Known rows, with every way that one mark hangs from another
P[B Q[S X[W]]]: [ 23.7 -29.6 -10.4  23.1  -4.9  -3.7   9.1 -15.4 -33.4   7.3   4.6   6.2
   7.9  12.8  37.3  -9.8]
P[Q S]: [  0.7 -17.1  18.8 -20.8  20.9   8.5 -12.9   9.6 -13.5 -16.5  26.4 -22.8
  12.7  -6.8 -17.3  -4.8]
P[B[S] Q]: [ 14.8  24.2   9.4 -20.7  41.5 -28.6 -24.3 -26.4  -7.1 -12.3  17.1  10.1
   0.9  -8.3  -1.9  19.5]
X[W[Q[S]]]: [ -0.9  -8.0   5.6 -27.2  -3.9  31.0  17.7  10.0  -0.1  19.3   1.4  31.0
 -19.8  10.2  14.4  -6.6]
S[Q[X]]: [-16.9 -24.8  14.9  14.8  -2.9   2.7  19.1 -16.5   6.5  22.2 -41.6 -24.2
  11.8   5.8 -27.7  39.9]
S[P[B]]: [  4.2   9.3 -11.1  -2.0  38.9  11.9  -2.7 -12.3  18.3   1.4  -1.3  16.8
 -15.7   0.6 -16.2  21.0]
P[B Q[S]]: [ 19.4 -13.9   5.6   3.0  20.6  -3.9 -11.4 -22.7 -38.2  -6.4  14.7   5.2
   4.0   3.2  11.8   3.0]
B[Q]: [-16.3   9.7   0.2   4.2  22.2 -34.3 -12.7  -4.7  -0.7  11.9  -5.9 -14.8
  -0.9  15.5 -21.9  -0.9]
B[S[P Q[X]]]: [-22.1  22.4   3.5  -4.3   9.0  -9.7  20.4   7.8  31.9  -5.3 -20.2 -15.9
 -16.7 -27.0 -29.9  44.4]
S[P Q[X[W]]]: [-18.5 -18.6 -14.6  31.2  -0.6  25.1  41.8  11.0   7.8  31.0 -29.0   0.1
  -4.1 -14.3 -43.9  37.7]
B[Q[P] S]: [-11.5  65.3   0.8  -1.0   5.6 -60.4 -24.3  13.1   8.6 -12.9  10.9  -4.0
 -15.8 -16.5 -20.1  -9.1]
X[W[Q[P[B S]]]]: [  9.6  19.1   3.0 -27.2  -0.4  25.8  -5.1   8.9  -0.2   9.9  18.5  47.8
  -8.9  -0.7   8.4 -12.6]
P[S[Q[X]]]: [-13.1 -14.3  21.3  -6.3  -5.1  11.4   8.4   4.7   5.2 -15.9  -8.0 -35.8
  14.0  -5.8  -2.8  23.3]
X[W[Q[P[B]]]]: [ 10.0  17.3   0.5 -23.0   3.8  22.3  -4.2   1.2   3.3  21.9  10.0  53.1
 -12.6   5.8   0.4  -9.4]
B[S[P[Q[X[W]]]]]: [ -6.3  18.5  -5.0 -11.0  18.7 -12.1  14.2  14.9  30.0  -1.2   1.5   0.3
 -24.4 -15.5 -13.9  15.1]
B[Q[X[W]] S[P]]: [-22.3  34.5 -28.2  13.2  -0.9 -44.6  18.1  27.3  24.1   0.5  -2.3 -11.2
 -19.9 -13.5  -5.1  -2.7]
W[Q[X]]: [-23.2 -24.3   6.7 -36.5 -13.2  28.7  -5.2  -3.0  20.4  14.1 -18.5  -5.5
  11.0   4.9 -25.3  -3.0]
P[Q[X] S]: [ -1.9 -34.7   8.0  -4.6  -2.4   6.4  -1.7  12.2  -7.7 -11.6  13.6 -37.2
  22.6  -0.4  -4.7 -13.4]
P[S[Q]]: [-11.3  -1.2  28.1 -18.2  11.4  13.8   1.5   2.4   0.8 -18.6   2.2 -25.1
   7.6  -9.9 -10.4  28.4]

Rows
[ 17.6  -6.8  -9.8  34.6 -32.0  -2.6   7.8   5.5  18.3  27.8 -17.5  16.6
  -5.7  26.0  15.0 -30.0]	Q[P X[W]]
[  0.5 -51.0   2.4  17.4 -12.0   3.3  14.4   1.3 -19.6  10.5 -10.9 -28.5
   6.3  12.6  -3.9 -12.9]	P[Q[S X]]
[  6.8   5.0   1.6  34.2 -16.2  -0.8  10.5 -13.0 -10.3  23.4 -22.5  14.7
   9.5  -2.3 -12.6  20.9]	S[Q[P[B] X[W]]]
[ 30.9  -8.1 -15.5  47.4 -55.3   0.9  16.2   3.8 -17.4   3.1  -5.5  19.3
 -10.2  17.7  64.9 -38.0]	Q[P[B] S X[W]]
[  5.6  15.9  -2.6   5.2  18.1 -29.4 -15.4 -24.4 -18.8  -9.6   3.3   1.4
  -1.8  12.5  24.1   4.0]	P[B[Q[S]]]
[  4.0 -10.6  -2.4   6.5   5.2  17.6  15.6   0.5  -7.0 -11.9  -2.1  -0.8
 -23.7   1.5  17.4   5.8]	Q[S[P[B]]]
[  7.7  -6.1   2.3  20.4 -36.4   1.6  -9.8  12.1  16.0  -8.4  -4.6 -16.8
   9.9   9.4   7.9 -31.2]	Q[P[S] X]
[-22.7 -13.3   4.9 -37.2  -7.8  46.9   3.6  15.2  -4.4  -2.7   0.9   6.0
  -9.5 -16.9 -30.3  -2.9]	W[Q[S[P]]]
[-14.3  -4.2   5.4 -28.0 -32.9  32.4 -17.8  15.5   7.8  -3.5   4.0   0.9
  15.9 -12.3 -26.3 -25.7]	W[Q[P[S] X]]
[ 19.4   7.3  -3.4  21.0 -29.4  -5.0 -19.5  -4.0   7.5 -17.1   2.5  -3.3
  14.9   7.5  28.0 -25.6]	Q[P[B S] X]
[ -8.5 -26.9 -16.6  13.2  19.1  16.7  11.7   9.6   9.4  19.2  -5.3  -7.3
  -3.7  -3.7 -49.4   3.3]	S[P[Q[X]]]
[  8.4   5.0 -13.3  19.0   0.1 -28.3  -0.3 -18.7 -14.8  -0.2  -3.6   3.0
   0.9  19.2  42.6  -5.0]	P[B[Q[S X[W]]]]
[  3.4  39.6  -9.8   0.3  14.1 -51.2  -9.4 -19.1  10.2 -10.4   0.3   4.5
  -4.1   6.6  35.2   9.1]	P[B[Q[X[W]] S]]
[ -3.2  22.9  12.2 -43.5  -4.8  30.2 -35.3   2.7  -4.1 -15.1  22.0  24.2
  10.1 -20.5 -26.1 -13.3]	W[Q[P[B S]]]
[  5.1  16.8  -7.7   0.7   3.9 -22.9 -12.5  -5.0  -8.6 -27.0  20.5  -8.2
  14.7   5.4  47.4  -6.8]	P[B[Q[X[W]]] S]
[ 20.1 -14.2  -5.1   1.0   5.4   0.2  -5.4  -4.8 -21.2 -16.2  28.4  -2.6
  23.1   0.1  35.7  -9.8]	P[B Q[X[W]] S]
